Each row was made from one walk, in order. Every step used is in the known rows, and no mark comes twice. Write each row's walk.
Known rows
a -> r -> j -> f: [ 35.5  17.1  51.4  23.4  16.0 -41.2   8.3 -40.1 -19.0  -6.4  16.7  -8.4
 -14.2   5.1 -44.1   6.2  -1.8  10.6   1.1  46.5 -14.6 -37.2  47.1]
r -> j -> n -> a -> t: [ 63.4 -12.2  13.8  11.2   5.3 -49.7  36.7  -9.5   2.1  -2.5  39.0 -16.5
 -14.6  32.7 -38.7  28.6  43.5   5.5  51.9  47.3  -8.3  26.2  48.3]
r -> j: [  8.8 -11.2  33.0  16.2 -10.8 -49.4   4.2 -15.5  -9.0  -5.9  27.2 -18.4
   1.0  24.5 -42.5  13.8   4.2  16.7   4.7  40.1  -9.6   8.9  37.7]
r -> j -> d -> a: [ 16.3   3.4  55.8 -36.5 -16.6 -39.5  41.1  -6.7 -19.5   4.7  19.3   7.1
 -14.4  23.9 -38.8   3.5 -11.0  -1.9   0.3  49.3   5.0  20.7  63.1]
r -> a -> d: [ 42.3 -16.7   4.4  36.5   7.1 -52.8  16.6 -40.2 -26.9  19.0  14.2 -18.6
   7.0  29.9 -24.2   5.2  17.3  -2.3  38.1  58.6  -7.0  12.1  27.5]
j -> r -> a: [ 34.5 -11.4  35.5  48.1  30.6 -45.7   9.2 -26.2 -13.8   7.3   1.7  31.2
   9.9  36.2 -23.1  -6.8  21.2   2.7  -9.8  70.1  -4.0  -1.5   7.0]
t -> a -> r: [ 14.2   6.2  49.2  -4.2   3.8 -38.2  11.4 -24.1  -7.6  -7.5  16.7  -4.7
 -21.5  14.4 -30.6 -20.8   9.9 -15.4 -36.0  42.8  -1.9  16.1  43.6]
n -> a -> f: [ 34.0  -5.5  32.2  19.6  31.3 -28.1 -16.0  25.6   3.0  23.2  51.0 -11.3
 -32.1   5.3 -39.9  14.9  29.3 -12.7  46.3  42.0  -4.6  10.0  24.3]
d -> a -> r: [ 20.4   4.1  52.7 -11.0   7.9 -45.1   8.4 -17.0 -16.4  -9.6   9.1  -8.5
  -0.5   3.8 -24.4 -16.8   8.4 -12.2 -35.9  38.8   3.6   1.9  45.1]
z -> a -> f: [ 26.7 -13.6  32.1  18.8   9.0 -33.5 -20.8   0.1  -6.1  24.5  31.3  10.3
 -33.2  -7.0 -50.0   0.1  25.4  13.1  46.5  21.4  -9.8   9.1  21.3]
z -> a -> r -> j -> d: [ 21.8  -7.6  49.9 -14.8   1.5 -42.0  52.4 -21.6 -21.6   9.8   4.8   9.8
  -5.4  17.7 -40.2   3.5   8.5  28.3  -7.7  40.5   2.6  15.2  34.0]
n -> a -> d: [ 38.0 -15.6   6.0  31.4  27.2 -36.9  16.1   4.7 -13.1  14.2  39.6 -27.9
 -22.6  31.6 -28.0  23.8  26.9 -22.5  45.3  41.9  -1.9  32.6  31.3]
a -> f -> j: [ 34.1 -20.1  25.3  -1.2  23.2 -15.1  -7.9   7.6  -3.8  23.8  28.5  -4.4
 -35.5   0.2 -64.3   0.2  21.7 -13.3  16.5  19.6 -31.8  32.4  32.7]
z -> a -> r: [ 16.3 -10.9  40.4  20.7  16.9 -45.9  -1.3 -17.4 -16.2  -1.2   6.0   3.6
  -3.4   2.7 -33.4 -12.5  30.7  12.4 -24.8  21.6  -0.1   6.0  21.9]
r -> j -> d: [ 13.2 -11.7  38.1 -12.3 -11.2 -30.9  39.1 -12.5 -16.9   8.2  18.9  -2.9
  -6.8  34.3 -45.5  19.6  -0.2  18.3  12.7  47.5  -2.9  26.5  40.2]
j -> r -> a -> f: [ 50.7  -5.1  38.4  33.4  29.3 -39.5   1.4 -22.7  -7.3  26.3  13.9  28.3
 -10.3   4.4 -32.6  -9.1  16.7   7.6  28.7  65.0  -8.9  -8.2   5.6]
j -> f: [ 23.5   4.5  36.0  38.7  15.7 -18.3 -23.4 -19.8 -14.3  -1.6  29.5  -4.2
 -28.4  19.2 -53.5  17.2   6.9  -8.2  26.2  38.0 -18.5 -13.5  44.8]
d -> a -> f: [ 30.3   0.9  45.9 -11.8  -2.4 -31.5 -14.0   0.8  -4.6  15.8  33.8   0.0
 -30.5  -7.4 -42.8  -3.1   3.2  -9.7  35.1  37.2  -7.2   3.6  45.1]
a -> t: [ 38.5 -20.3  14.7  16.4 -19.2 -32.6   0.4 -19.6 -12.7   1.0  26.9 -29.8
 -17.5  25.6 -37.1  20.3  23.0   9.1  29.9  28.2  -5.1  41.4  36.9]
a -> r -> j: [ 19.4  -2.9  41.8   8.2  -0.7 -57.6  17.9 -29.6 -12.6  -9.2  13.7 -21.1
  10.7  11.0 -32.5  -0.6   5.0  20.7 -24.2  42.3  -4.4  -4.8  32.4]
z -> a -> r -> j: [ 17.7  -4.0  45.4   8.9   4.4 -64.6  20.4 -25.9 -14.7  -5.7   9.6  -4.5
   3.3   4.6 -34.3  -7.8  15.5  28.3 -22.5  33.1  -2.1  -6.6  30.3]

Write each row's walk
[ 47.5 -18.8  34.8  18.2  46.9 -10.2  13.6   1.8   0.8  13.2   8.3  40.0
 -40.9   8.1 -54.6  -6.3  15.3  -7.6   1.9  33.2 -29.0  29.3  11.8] => a -> f -> j -> r
[ 24.4   1.1  46.3  12.7  21.9 -61.4  27.1  -6.3  -8.0  -4.9  26.1 -23.9
   3.4  15.4 -28.2   2.9  18.2   6.3 -21.9  48.9   1.0  -4.5  32.5] => n -> a -> r -> j
[ 21.5   6.7  55.4 -13.7  -5.0 -62.8  26.7 -27.4 -15.8 -10.9  11.2 -14.1
   5.4   5.9 -29.0  -9.9  -3.8   7.2 -31.7  45.3   0.7 -10.0  48.1] => d -> a -> r -> j
[ 33.9 -19.0  32.0 -25.1  17.2  -1.4  31.7   6.2 -13.0  33.0  20.5  10.8
 -34.9  13.0 -63.8   9.2  15.9  -4.7  24.2  30.2 -20.9  47.0  35.5] => a -> f -> j -> d
[ 40.0 -27.3   9.8   1.6  21.4 -22.7  13.3 -19.7   3.5  -7.6  21.7  20.7
  -5.9  28.7 -71.1  11.7  39.1  -7.8  26.7  31.7 -42.7  26.0  51.8] => f -> j -> n
[ 59.9 -21.8  -3.4  15.0  41.9 -32.5  38.4  -4.9  -5.7  10.9  34.7  -5.8
 -21.1  31.4 -46.9  19.9  40.9 -27.2  57.8  41.8 -23.9  32.7  45.2] => f -> j -> n -> a -> d
[ 54.1  -3.9  28.4  10.4  28.9 -42.0  12.6   4.1  11.1  13.2  47.5   5.2
 -20.9   7.3 -49.4  18.2  33.3   1.3  64.5  52.2 -16.4  -6.1  36.7] => r -> j -> n -> a -> f
[ 48.9  -2.9  40.8 -32.9 -33.7 -40.2  49.7 -21.0 -21.0   7.2  17.5 -12.7
 -23.3  23.1 -34.6  13.7   1.1   9.9  23.0  42.2   5.3  40.3  62.8] => r -> j -> d -> a -> t
[ 21.5   4.2  54.5 -28.9  -8.2 -35.9  60.9 -25.9 -16.1   6.6  12.4   3.3
 -16.3  25.9 -40.1  -1.5  -4.7  11.6 -16.5  54.0   1.1  21.3  49.2] => t -> a -> r -> j -> d
[ 54.7 -12.8  21.1 -18.1  17.2 -21.2  19.9 -21.2  10.1   7.4  28.6  29.6
 -33.7  12.1 -74.7  -2.9  31.0 -14.7  43.7  38.5 -44.1  23.3  59.4] => t -> a -> f -> j -> n
[ 47.3  -8.7  42.7   7.0  41.8  -9.0  22.6   0.4   4.0  13.1  12.7  47.6
 -58.0  10.1 -55.8 -16.4   7.8 -21.1  -5.9  39.1 -28.5  35.0  23.2] => t -> a -> f -> j -> r
[ 52.0 -14.1  37.0  21.9  65.8 -11.5  20.1  21.2   3.9  18.2  18.5  38.9
 -47.0  11.8 -49.1  -1.9  25.6 -21.3   2.2  38.6 -24.0  31.5  10.5] => n -> a -> f -> j -> r
[ 66.0 -16.9  21.6  24.0  16.9 -42.6  34.6 -33.6 -18.0  15.4  -0.1   9.9
 -11.1  28.5 -31.6  -1.8  31.3   7.5   6.3  52.8 -10.8  35.1  20.4] => f -> j -> r -> a -> t
[ 51.2  -9.0  24.7  14.4  34.4 -30.8   0.6  10.6  11.8  15.4  50.2   7.5
 -24.7   9.0 -49.7  17.4  39.1  -8.5  68.2  48.0 -16.5   1.3  33.2] => j -> n -> a -> f
[ 29.6 -22.5   6.0  31.1   5.0 -40.7   9.1 -19.9 -21.4  15.3  19.4  -7.4
 -23.2  18.1 -38.8   9.0  21.8   6.7  44.9  23.0  -7.8  31.8  29.4] => z -> a -> d
[ 44.0 -10.0  27.3   3.4   4.8 -55.2  32.0 -49.0   1.4 -20.3  14.3   8.6
  21.1  20.0 -48.4   7.3  24.0  21.7  16.1  49.7 -22.7 -12.2  47.4] => a -> r -> j -> n
[ 39.6 -16.0  34.5 -22.0  34.6  -4.8  37.2  24.7  -9.7  36.9  30.0   7.5
 -42.7  16.9 -57.5  13.4  25.7 -16.5  24.6  34.6 -17.3  46.8  35.8] => n -> a -> f -> j -> d
[ 33.6  15.1  52.4  26.0  19.1 -48.0   8.9 -38.8 -19.8  -1.0  11.9   4.4
 -21.2   0.3 -46.7   0.9   5.6  17.8   1.9  40.2 -12.5 -34.2  45.4] => z -> a -> r -> j -> f
[ 60.2 -12.2  23.3  35.0   5.7 -48.3  25.9 -37.9 -17.4   9.5   4.1   7.8
  -4.6  31.4 -22.4   3.5  26.7  15.0  17.6  59.6  -0.7  25.5  16.1] => j -> r -> a -> t
[ 24.7   4.6  57.2 -27.2   6.0 -34.9  33.3 -17.6 -21.2   0.8   4.8   1.3
  -4.5   9.7 -26.8 -13.4   3.3  -8.2 -31.2  43.3   8.3  14.0  48.4] => j -> d -> a -> r
[ 30.4  -4.7  15.9   7.5 -10.0 -32.8  19.6 -26.6 -13.1   8.4  30.2 -14.9
 -40.3  29.0 -37.6   0.9   0.3 -20.4  35.2  43.0 -10.8  39.3  52.5] => t -> a -> d
[ 48.9 -13.4  16.5  25.3 -13.1 -54.2   9.5 -37.2 -21.5  13.3  15.7 -22.5
   2.4  30.5 -26.1   7.8  31.2  12.8  24.7  53.0  -0.3  24.5  29.5] => r -> a -> t
[ 55.3 -23.7  12.3  -6.5  23.7 -21.7  11.5 -19.1   8.3   6.4  25.3  23.3
 -15.6  10.8 -73.1   8.0  36.9  -4.5  51.4  32.4 -46.1  16.8  47.9] => a -> f -> j -> n
[ 40.9  -5.5  31.8  17.0  44.1 -43.7  21.0  -7.2   0.0 -10.1  25.7  -0.5
   4.2  19.7 -32.0   3.3  46.4 -10.7  -2.7  47.4  -6.0   1.3  33.3] => j -> n -> a -> r
[ 67.4 -20.1   9.1   7.0  21.1 -34.7  30.3   0.6  -0.6   4.2  35.4  -9.4
 -26.0  31.2 -48.6  23.5  54.2 -11.3  43.5  35.5 -18.2  44.7  50.7] => f -> j -> n -> a -> t
